What can hang from each mark:
Q149: Q885
Q105: Q335 Q586
Q636: Q922
Q885: Q922
Q314: Q885
Q901: Q431 Q505
Q999: Q922
Q922: Q335 Q505 Q586 Q636 Q999
Q586: Q105
Q431: Q922
Q335: Q105
Q505: Q901 Q922
Q750: Q505

Every row comes from one small tree of marks. The marks that hang from a mark follow it in brackets, in the order of their numbers. Every link used is in the known rows. Which tree was each row made from?
Known rows:
Q922{Q505}: [ 28   1  13  18  -2 -11 -31 -27  12  43   7   7  15  34  32 -17  12  10
  -7  32 -49  -1  -9  22   4   5 -22 -27  22 -12  31  -9 -21 -25 -24  32
   1   8  44 -17  -3 -14  27]
Q149{Q885}: [ 24  14  -4   7   1   3 -44 -19  35  14   0   1  31  41  30 -13  -9 -25
   0  39 -48   0 -20  28   1  -4 -28 -36  22 -16  43  11 -21 -68 -12  18
 -18  31  35   2 -27 -22  24]
Q431{Q922{Q999}}: [ 24 -19 -16  13  16 -11 -21   4  38 -15  16   0  19  10 -23  -8  12  15
  13  52 -56   0 -22  -8  18   2 -13 -34  34  -2  -4  14 -20 -36 -28  34
 -19  18  76   2 -23  16  31]
Q885{Q922{Q586{Q105} Q636}}: [ 21   6 -13   6 -12 -11 -60 -39  24  17  -4 -42  44  14  -6 -18 -10   6
  -1  62 -25 -19  10  15  18 -24  12 -42  -2 -19  -9 -20  -7 -45  17  17
 -39   3  57 -23 -21 -19  12]
Q636{Q922{Q335 Q505 Q586}}: [ -2  22  -5  34  -4  19   2  -5  20  60  -5 -30   9  29   1 -11   9 -10
  10  38 -47  -9 -13  -1   9   4   3 -11  20 -14   4 -21  -7 -32 -13  41
 -13  20  48 -37 -21  -5   7]
Q922{Q999}: [ 33  -4 -12   6  -6 -15 -28  -6  21  -4  18  -6  17  15   2  -9  12 -29
  32  43 -61 -17  -4   1  -2  -2 -16 -41  21  -7   1  15 -19 -33 -39  18
 -30  17  25   4 -36  -3  33]
Q314{Q885}: [ 43  11  20   5 -32  -2 -63 -13  34  47  -5 -30  55  36  17 -17 -11 -13
  -9  52 -38 -18 -12   4  -9  -9 -24 -12  26 -36  19   6 -13 -42 -32  11
   8  21   3  16 -27 -25  35]
Q885{Q922{Q335 Q505 Q586}}: [  6  15  -9  19  26   3 -40 -22  10  28  -6 -24  22  22  16 -26 -13  18
   2  49 -39 -17   3   0  20 -14  16 -21  12 -13 -19  -5  10 -44  12  50
 -21  19  61 -32 -30  -9  11]
Q505{Q922{Q999}}: [ 34  -2 -12   8  12 -16 -18   2  40   3   2 -26  35  16   4  -9  26 -13
  17  43 -57  -3   6 -10  10  22  -5 -40  23  18   2  -3 -15   6 -22  10
 -41  13  24 -11 -17   4  20]
Q901{Q505}: [ 28 -11   2  11  -9 -22 -50 -33  21  19 -25 -22  15  28  19 -10  17   6
  -7  34 -68  13   3  27  19 -18 -15 -17  42 -12  27   9 -35 -30 -14  32
 -25  11  33  -5   6 -37  14]
Q922{Q335 Q505{Q901} Q636}: [ 25  17 -13  19   4   9 -42 -19  -5  43  24   1  15  32  24  -7  52 -11
   9  68 -40 -26  -6 -14  -1   7  22 -24  11 -55  19 -48  -6   1   6  65
 -19  21  26 -66 -14   2  -4]
Q901{Q431 Q505}: [ 17 -25  23   5   3 -43 -76 -41  -1  26 -38 -38  18  23  39  -9  46  -6
  -8  23 -52   1 -11  19  15 -37  -7 -17  40 -35  14  10 -37 -49  -6  31
 -34   3  26  23 -14 -39   0]
Q750{Q505{Q922{Q335 Q999}}}: [ 32  11 -28   3 -20 -15  -5  11   8  13   4 -16  27  33  21 -16  27   3
  15  63 -63   0   6 -21  33   2   1 -23  10   6  21   9 -12 -20  -9  15
 -23  12  57 -15 -24   9  -1]
Q885{Q922{Q505}}: [ 29   0  -1  12  14  -1 -40 -32  25  24  -7 -20  19  29  27 -28 -21  26
 -13  39 -37   0  -7  11  22  -1 -10 -24  12   5  14   7 -15 -46  -8  39
 -14  22  63  -4 -17 -16  28]
Q750{Q505{Q901}}: [ 46  -2  -2 -13 -43 -13 -21 -27   1  28   4  -9  32  38  29 -18  29   1
   3  57 -54  -2 -12   0  31  -7 -25 -22   7  -6  56   7 -19 -31 -16  20
 -24   8  40 -12 -17   1   6]
Q999{Q922{Q335 Q586}}: [ 17   8   0  14 -25 -16 -21   2  10  -6   5   1  17  13 -19  -3  -4  23
  21  54 -69 -33  -7  11   6 -17   4 -35  37 -50 -23 -22  19 -35  -2  32
 -13  -9  39 -23 -36   1  27]
Q750{Q505}: [ 37   0  -7  -4 -46 -21 -29 -13   2  30  -3  -6  30  42  21 -23   8  12
   2  51 -57   1  -6  12  30 -15 -25 -21  10  -9  47  19 -22 -50 -19  10
  -6   2  62  -1 -15 -10  17]
Q901{Q431}: [ 24 -20  23  -3   0 -33 -69 -25   3  40 -20 -25  38  20  25 -17  41 -17
   7  30 -42 -25 -19  13  -3 -18 -12 -26  28 -37   7   1 -22 -56 -22  14
 -28   5  24  25 -35 -19  24]
Q314{Q885{Q922{Q586}}}: [ 31  17  14   6 -19  -4 -70 -25  36  34 -11 -51  59  30  12 -22 -33  -1
 -12  55 -26 -17  -6  -2   6 -20 -10 -15  15 -26  -5  14   2 -54 -14  19
  -2  20  17  11 -35 -24  28]
Q922{Q636}: [ 33   1 -11   6 -29 -25 -76 -27  20  27   0 -11  37  30  -6 -14  19  -7
  10  54 -44 -17   2  18   3  -5  -2 -34  19 -38  23 -17 -22 -27 -12  14
 -20   0  38 -26  -9 -23  27]
Q636{Q922{Q505{Q901} Q586{Q105}}}: [ 14  10  12  23 -20  20  16 -31  30  60   8 -36  16  23  10  -1  22 -19
  -4  40 -34  -2 -17  10   7   9 -15 -25   6  -1  29 -36 -20 -17 -15  29
 -27  14  35 -28  -9  -2  -1]
Q335{Q105}: [ 27   6  16  13 -10 -16 -39 -25  24  27   2  10  54  26   9  -7  -1 -32
  10  44 -53   0 -20  31 -16  12 -24 -45  27   1  21 -17   5 -28 -32   5
 -16  26  10 -15  -7 -30  28]
Q885{Q922}: [ 34  -4 -10   3   8   0 -50 -23  35  18 -17 -28  34  22   9 -31 -23  17
  -3  45 -42 -10  -3  12  21  -4  -8 -21  16   4   8  14 -13 -52 -11  25
 -27  24  54   6 -27 -17  35]
Q922{Q505{Q901} Q586 Q636}: [ 14  12  13  14 -23 -36 -65 -66 -10  34  26 -15  31  26  13  -4  39 -11
   4  52 -30  -9   1  10  11 -15   6 -46   5 -42  13 -40  -1   5   5  39
 -25 -16  20 -73  -1 -13  -9]
Q999{Q922}: [ 42  -8   8   9 -36 -20 -22  -8  25  -9   1   9  14  19  -9  -5 -12  32
   7  48 -67 -15 -15  24   7  -4 -22 -37  37 -32  15 -11  -6 -39 -21  22
  -4 -11  42   6 -22  -5  45]
Q750{Q505{Q901 Q922{Q636 Q999}}}: [ 46   3 -19  -6 -36 -24 -18 -19   9   6  14 -22  33  31  22  -9  44  -5
   8  70 -49   6   1 -23  39   4  -5 -35  -1   4  43  -5 -17   3  -5  19
 -39   4  35 -28 -16  11 -11]
Q922{Q335 Q586 Q636 Q999}: [ -3  26 -36  16  -9 -25 -53  -5  -7  -4  27 -22  22   8 -28  -1  31 -46
  55  72 -53 -43  15 -23  -3 -29  38 -46  12 -58 -50 -18  14 -21   2  35
 -43   3  22 -59 -48  -1  -1]
Q636{Q922{Q505}}: [ 22   6   2  28 -17  14   0 -14  36  57  -7 -22   6  36  13 -12   2  -1
  -8  31 -46   9 -21  15   9  18 -23 -12  21   4  41  -9 -32 -34 -32  30
  -4  19  51  -6  -9 -11  25]
Q922{Q335 Q586 Q999}: [ -3  19 -22  12  10  -8 -26   7  -2   1  22 -17  21   6 -16  -5  22 -44
  54  55 -64 -42   9 -19  -4 -23  19 -36  22 -34 -51  -3  16 -30 -13  32
 -43  14  20 -36 -55   6   7]
Q335{Q105{Q586}}: [ 22  -1   1   6   1 -20 -36 -43  25  24   7   6  63  25  21  -4  -4 -39
  12  47 -60   3 -18  36  13   5 -16 -43  16   2  24 -22   2 -42 -42  18
 -20  25  12  -8 -12 -36  14]
Q149{Q885{Q922{Q505 Q999}}}: [ 19  20 -14  15  23   6 -33 -25  35 -10   9  -9  10  37  43 -14 -28 -15
  -7  43 -39   8 -20  12  13  -4 -20 -42   6   3  31  23 -17 -75  -4  41
 -20  36  51   3 -39 -16  17]
Q505{Q922{Q586{Q105{Q335}} Q636}}: [ 26   9 -15  10 -11 -25 -35 -19  33  25   0 -34  54  14 -11  -6  42 -11
   0  53 -44  -8  18  14  13  11  19 -49  10 -16 -11 -42 -10   7  15   0
 -39 -14  29 -50   6  -9  -5]

Which tree is each row?
[ 31  -4  14   9 -14 -29 -67 -55  -6  40  16 -10  22  29  37  -7  54 -10
  -6  49 -27 -11 -14   3   3  -1  -2 -38   7 -46  36 -35 -26  -9  -6  45
 -22  -1  21 -36  -8 -11   0]  Q922{Q505{Q901{Q431}} Q636}
[ 15  13 -28  24  -3  31  12  18  37  28   1 -30   0  20 -11  -7  10 -34
  30  48 -57 -16 -17 -18   1  15   0 -12  21  -4   4  -2 -18 -40 -32  34
 -31  38  36  -6 -44   3  19]  Q636{Q922{Q335 Q999}}
[ 46   3 -13  -8 -38 -23 -28 -24  10  23   2 -23  42  37  25 -14  42   7
  -3  66 -48   5   1 -13  39   6  -5 -29   3   0  53 -13 -18   2   0  16
 -33   2  40 -30  -5   5  -9]  Q750{Q505{Q901 Q922{Q636}}}
[ 25  10   1  17  21  24 -12  -8   1  49  19   6  12  30  36 -13  43  -9
   7  52 -51 -25 -14 -12  -2  13   3 -16  22 -33  18 -31  -2  -4  -9  63
 -18  34  25 -44 -20   7   6]  Q922{Q335 Q505{Q901}}
[ 30  18   6   6 -17  -8 -61 -21  34  17  -1 -51  48  23   9 -17 -33 -13
   0  58 -30 -17  -4 -13   6 -21 -10 -22  11 -22 -15  22   0 -53 -19  20
 -10  22  12  16 -47 -18  25]  Q314{Q885{Q922{Q586 Q999}}}
[ 13  11 -18  13  19   9 -26  -4  15  34   4   3  51  25  12  -9  12 -35
  22  59 -65 -22 -12  10   3   4  10 -25  26 -23   2 -26  11 -36 -23  35
 -21  39  21 -22 -26 -20  10]  Q922{Q335{Q105{Q586}}}
[ 27   0 -11  14  18  -5 -31 -26  24  -1   8 -18   5  20  24 -21 -19   9
   2  44 -41  -3  -4  -4  19  -2 -10 -35   6  13   1  17 -15 -44 -16  44
 -23  23  57   1 -33  -6  27]  Q885{Q922{Q505 Q999}}
[ 15  19 -18  26   1  -3 -50  -6  -4  45  14   5  15  36  17 -12  34   1
   8  61 -43 -23   2  -4  -1   0  22 -22  16 -55  10 -38 -10 -15   4  53
  -2  14  49 -56 -12 -10   8]  Q922{Q335 Q505 Q636}
[ 31 -22   9  -6  21  -3 -35 -19  11  15   9 -18  31   8  13  -8  63 -22
  14  53 -41 -27 -32 -24   5  -1  -3 -30  24 -30   6 -11 -10 -22 -14  47
 -50  26  17   0 -40  17   5]  Q505{Q901{Q431{Q922{Q335 Q999}}}}
[ 28  21   2   8 -28 -14 -80 -27  31  15   3 -53  50  24   3 -14 -29 -15
  -2  66 -24 -16   1 -13   6 -24   2 -26   6 -33 -15  11  -1 -50 -13  22
 -10  15  13   3 -44 -22  20]  Q314{Q885{Q922{Q586 Q636 Q999}}}
[ 10 -34   9  12  22 -44 -60 -25  10  -9 -24 -33   6  10  18  -1  50   7
  -2  34 -54  11 -21  -2  27 -36  -3 -22  42 -25  -2  18 -40 -49  -7  47
 -36   7  56  25 -18 -17  -3]  Q901{Q431{Q922{Q999}} Q505}
[ 32  19   8   6 -32 -12 -86 -30  32  32  -8 -55  61  31   8 -20 -28  -2
 -12  64 -20 -17   0  -2   8 -24  -1 -18  10 -37  -3   4  -2 -49  -6  19
  -4  13  17   1 -33 -29  23]  Q314{Q885{Q922{Q586 Q636}}}
[ 33   2 -22  10   0 -26 -39  -9  35   1   6 -29  37  19  -4  -6  32 -16
  19  55 -49  -5  13 -12  11  18  10 -45  17   1   2 -15 -17  13 -11  11
 -40   6  27 -24 -14  -1  13]  Q505{Q922{Q636 Q999}}
[ 21  13 -15  17  27  19   6  -1  -2  13  39   9  -9  19  31  -2  46 -33
  28  57 -56 -25 -11 -34  -6  10   8 -32  14 -23  -2 -16  -3  -3 -20  68
 -31  36  17 -37 -41  20   3]  Q922{Q335 Q505{Q901} Q999}
[  9  -1 -30  29  24  -7 -26  11  17  -7  31   9   4  18 -15  -4  30  19
  14  69 -48  -7 -17 -27  16   3  17 -32  26 -29 -10 -15 -15 -19  -5  61
  -9  20  87 -36 -20  20  12]  Q431{Q922{Q335 Q505 Q636 Q999}}
[  9  12  10  28 -22  14  11 -23  30  61   2 -34  13  26   5  -5   9 -11
  -4  33 -36   1 -13  19   7   4 -14 -26   9  -2  22 -29 -22 -30 -16  19
 -14   9  51 -23 -10 -10   7]  Q636{Q922{Q505 Q586{Q105}}}
[ 41  -9   7 -14 -39 -22 -35 -30 -10  32  -1 -17  35  35  38 -18  42  -3
   0  54 -47  -6 -20  -3  29 -14 -23 -23   6 -18  50   6 -22 -41 -13  22
 -29   4  34   1 -26   0   0]  Q750{Q505{Q901{Q431}}}
[ 11  17 -28  16  10 -23 -38   5  20   5   8 -34  40  11 -15  -5  39 -23
  35  63 -51 -23  22 -25  11   4  35 -43  18 -19 -33 -26   9  17   7  22
 -50   3  24 -54 -26   5  -4]  Q505{Q922{Q335 Q586 Q636 Q999}}
[ 43  -8  17  14 -30 -14  -9 -24  16  -1  16  16   3  22  16   0   3  34
  -4  48 -59  -6 -20  17   9   5 -22 -40  30 -28  28 -24  -7 -20 -18  44
  -1  -8  37 -10 -15   4  31]  Q999{Q922{Q505{Q901}}}
[  2  26  -4  19  -1 -11 -51 -35 -19  40  26 -13  25  25  10  -4  50 -17
  18  64 -36 -30   3 -12   4 -13  33 -34   8 -64 -11 -53  14   7  19  60
 -28   0  22 -89 -16  -2 -18]  Q922{Q335 Q505{Q901} Q586 Q636}
[ 18   3 -14  22  18 -17 -23  -7  28   0 -18 -25  18  19  20   3  31 -13
   8  45 -72  15   8  -1  17   0   9 -26  39   5   2  -7 -17   4  -4  36
 -40  26  21 -22   1 -21  -6]  Q901{Q505{Q922{Q335{Q105} Q999}}}
[ 29   7   1  18 -22  -7  -8   9  19  -7   6  18  21  17  -9   1  -8  15
  17  60 -70 -22 -21  12  -8   2  -4 -38  38 -36  -2 -26  17 -33 -14  32
  -4  11  33 -11 -30  -6  32]  Q999{Q922{Q335{Q105}}}
[ 39   4  -2 -10 -35 -14  -3 -22   9  28   7 -30  48  29  26 -10  44   2
  -3  62 -46   2   2  -7  37  -2  -8 -34  -1   6  38 -18 -11   1   5   8
 -38   1  37 -31  -8  10 -15]  Q750{Q505{Q901 Q922{Q586{Q105}}}}
[ 12  11   8  24 -18 -18 -10  -4   0   2  11  11   4  19   0  -1  -2  33
  11  51 -64 -22  -9  11   6 -15   4 -35  33 -48 -14 -29  16 -30  -1  47
   2 -13  48 -33 -29   1  20]  Q999{Q922{Q335 Q505 Q586}}
[ 16  28 -24  21  22  14 -49 -21  28   8   1  -9  18  43  38 -17 -18  -7
  -8  55 -35  -2 -16   9  13  -6   2 -32   7 -23  30   2 -11 -71  17  47
 -15  38  60 -21 -34 -19   9]  Q149{Q885{Q922{Q335 Q505 Q636}}}
[ 17 -29  12   3  19 -33 -53 -10  13   6  -3 -20  26   8   4 -11  43  -3
  12  40 -40 -15 -30  -7   9 -15  -7 -33  30 -28 -10  10 -23 -56 -20  26
 -28   9  54  26 -40   4  19]  Q901{Q431{Q922{Q999}}}
[ 24   9 -13   3  29   4  -5  -5  23   4  19 -36  41   3   3  -1  59 -38
  33  61 -54 -24   5 -39  10  18  20 -39  19  -2 -23 -30  18  40   1  37
 -73  22  -9 -53 -32  27 -14]  Q505{Q901 Q922{Q335 Q586 Q999}}
[ 32 -11  28   5   7 -12 -38 -42   1  46   9  -5  19  28  49 -13  46  -9
  -8  34 -37  -8 -22   7   2   4 -20 -30  17 -22  33 -18 -21 -17 -20  44
 -20  10  18 -14 -14  -5  11]  Q922{Q505{Q901{Q431}}}
[ 19   8 -13   5  -9 -24 -80 -42  20  11 -12 -41  42  20  -8 -25 -18  10
   3  56 -30 -15   9  12  24 -23  11 -35   6 -18 -11  -4  -2 -47  10  25
 -34   3  53 -26 -24 -22  18]  Q885{Q922{Q586 Q636}}
[  8 -11   3  18  21 -17 -13 -24  18 -10  34  -3  14   9 -10  -2  26  13
  10  50 -46   5 -22 -15  23  -4  -7 -44  23  -5 -10  -6  -6 -12 -13  53
 -24   6  63 -32 -17  24   8]  Q431{Q922{Q505{Q901} Q586 Q999}}
[ -2  26 -21  15 -13 -18 -74 -13  -4  34   4 -23  43  20 -23 -12  29 -20
  33  64 -47 -42  14   0   2 -27  36 -31  19 -66 -29 -34  15 -23  14  30
 -32  -1  32 -66 -28 -14   3]  Q922{Q335 Q586 Q636}
[  3  -5   0  23   1 -31 -53 -28  15  11  16  -5  29  21 -20  -8  18  36
  -4  54 -37   6 -13   7  27 -11   3 -39  25 -28  -1 -19 -11 -23   3  43
  -4  -9  87 -46   3   1  13]  Q431{Q922{Q505 Q586 Q636}}
[ 18  26 -28  12  16  14 -56 -16  34   2  -5 -15  26  39  26 -18 -21 -15
  -2  59 -37  -9 -13   9  12  -9   3 -31  10 -25  24   4  -8 -77  15  38
 -24  40  50 -13 -40 -22  14]  Q149{Q885{Q922{Q335 Q636}}}
[ 13  11  12  24 -17   8   0 -36  26  53   1 -34  16  27   7  -9  14 -13
  -1  33 -41   4 -19   7  13   8 -16 -19  15  -2  25 -21 -15 -19 -20  37
 -23  12  33 -33 -12  -6   6]  Q636{Q922{Q505{Q901} Q586}}
[ 31   2 -30   5  -3 -14 -60 -27  27 -13   4 -33  19  17  -4 -20 -15  -3
  14  61 -37 -12   3  -6  18  -9   6 -38   4  -6  -6  11 -17 -46  -7  31
 -37  17  52  -4 -38 -11  26]  Q885{Q922{Q636 Q999}}
[ 41  -6  -4 -11 -21 -27 -15 -18   2  10   5 -28  33  27  38 -10  54  -9
   6  58 -48   0  -9 -28  35  -1 -10 -32   3   4  36   3 -16 -10  -9  18
 -44   5  30  -4 -28  14 -12]  Q750{Q505{Q901{Q431} Q922{Q999}}}
[ 15   5  27  12  -5 -19 -35 -54  -4  40  19 -10  28  24  24 -10  30  -8
   2  34 -41  -8  -6  13   9 -11 -13 -40  14 -19  11 -23   2  -3  -9  40
 -25  -6  18 -51  -6  -5   2]  Q922{Q505{Q901} Q586}
[ 10  17 -22  33   1  28  22  14  29  35  11 -19 -12  26   8  -6  13 -23
  18  45 -54  -6 -18 -19   1  17  -2 -12  18  -2  11  -9 -19 -31 -31  47
 -15  36  46 -16 -35   5  14]  Q636{Q922{Q335 Q505 Q999}}
[  4  20  -2  28  -4  27   8 -12  20  59   2 -30  12  26   5  -8  23 -18
   8  43 -45 -10 -17  -8   9   9   4  -9  17 -14  10 -28  -3 -17 -11  48
 -24  24  32 -45 -22   1  -1]  Q636{Q922{Q335 Q505{Q901} Q586}}
[ 26  12 -34  15  13  -9 -30  16  31   5   8 -25  33  16  -7  -6  41 -18
  27  65 -54 -19  14 -27   7  19  27 -36  19 -14 -13 -23  -5  16  -1  25
 -43  19  29 -38 -25   7   5]  Q505{Q922{Q335 Q636 Q999}}
[ 19  13 -27  13  26  11 -28   1  27  -6   3 -16  23  13   5 -17 -18 -17
  22  62 -48 -19  -6 -15   6   2  10 -34  12   3 -20   7   9 -48 -11  40
 -36  46  38  -7 -47  -6  20]  Q885{Q922{Q335{Q105} Q999}}
[ 26   4  -6   8   2 -16 -12 -11  37  29  -5 -30  53  12  -5  -9  34  -9
  -3  41 -53  -7  13  17  12  15   6 -43  18   1 -12 -29  -9   2   5   1
 -38  -6  28 -34   2  -4   1]  Q505{Q922{Q586{Q105{Q335}}}}
[  9 -21  13  13  33 -18 -50  -6   5  33  -7 -10  24  17  19 -15  49  13
  -2  42 -38 -19 -31  -8   8 -13   3 -20  32 -40  -6  -7 -18 -51  -8  44
 -15  15  65   7 -31   3  13]  Q901{Q431{Q922{Q335 Q505}}}
[ 20   7  -7  31 -12  12  12 -11  34  30   9 -20  -7  28   8  -6   3 -20
   7  34 -49   7 -20  -3   7  16 -20 -22  16  11  25  -1 -31 -32 -38  35
 -14  22  44  -4 -24  -2  19]  Q636{Q922{Q505 Q999}}
[ 27  -9  -9  14   7 -26 -31 -21  34  -2 -20 -33  14  21  19  -2  28   0
   0  35 -70  21  11   7  24  -5  -3 -26  38   9  12   4 -32   0  -9  28
 -41  11  28 -10   5 -22   2]  Q901{Q505{Q922{Q999}}}
[ 13 -28  24   9  22 -31 -56 -19   9  28  -8 -13  29  18  21 -15  43  16
  -8  33 -35  -9 -33   3  12 -12 -10 -27  31 -29   5  -1 -26 -52 -13  35
 -13   3  64  16 -22  -2  18]  Q901{Q431{Q922{Q505}}}
[ 40  15  -3   7 -24  -5 -73 -18  37  14   2 -46  44  29  11 -16 -28 -11
  -5  68 -25 -16  -5 -17   4 -14  -4 -20   8 -29   1  15 -11 -51 -19  23
  -5  27  15  17 -42 -22  28]  Q314{Q885{Q922{Q636 Q999}}}
[ 30   5 -11  15   0 -12 -63 -39  21  20  -4 -21  19  30  19 -25 -14  26
 -15  52 -29   1   0  12  23  -4   4 -30   5 -10  14  -5 -18 -39   3  40
 -15  12  66 -20 -14 -19  23]  Q885{Q922{Q505 Q636}}
[ 15   9 -23   7  -6 -26 -66 -39  19 -16   4 -40  29  11 -12 -17 -18  -8
  20  59 -35 -16   9  -3  21 -24  15 -46   1 -11 -24   7  -2 -46   2  28
 -44   5  47 -22 -40 -12  16]  Q885{Q922{Q586 Q636 Q999}}
[ 36 -27  20  -8  12  -9 -45 -32  17  25   1 -21  39  12  16 -11  57 -12
   3  46 -36 -19 -32  -7   9  -2 -13 -28  27 -27  19 -14 -16 -23 -15  40
 -44  18  19   1 -26   9  10]  Q505{Q901{Q431{Q922}}}
[  2  -9  -1  22  19 -25 -18 -14  20 -11  29   1  12  11 -13  -5  13  20
  11  45 -49   7 -17  -5  24 -10  -7 -43  26  -5 -16   4  -8 -26 -15  44
 -12   2  79 -24 -15  16  17]  Q431{Q922{Q505 Q586 Q999}}
[ 21   9 -24   5 -13 -12 -55 -39  26  13  -4 -37  37  14 -11 -20  -7   2
  -6  58 -32 -17   8  21  21 -16  16 -42  -2 -23 -16 -16 -10 -53  20  19
 -34  -1  54 -30 -16 -20   8]  Q885{Q922{Q586{Q105{Q335}} Q636}}
[  8   9  -9  20 -22   0  -3 -14  35  22   3 -40  13  17 -20  -6  -1 -33
  27  36 -52  -5 -11  -1   9  -1 -12 -26  17   4   0   4 -14 -37 -33  17
 -33  12  32 -10 -35  -6  18]  Q636{Q922{Q586 Q999}}
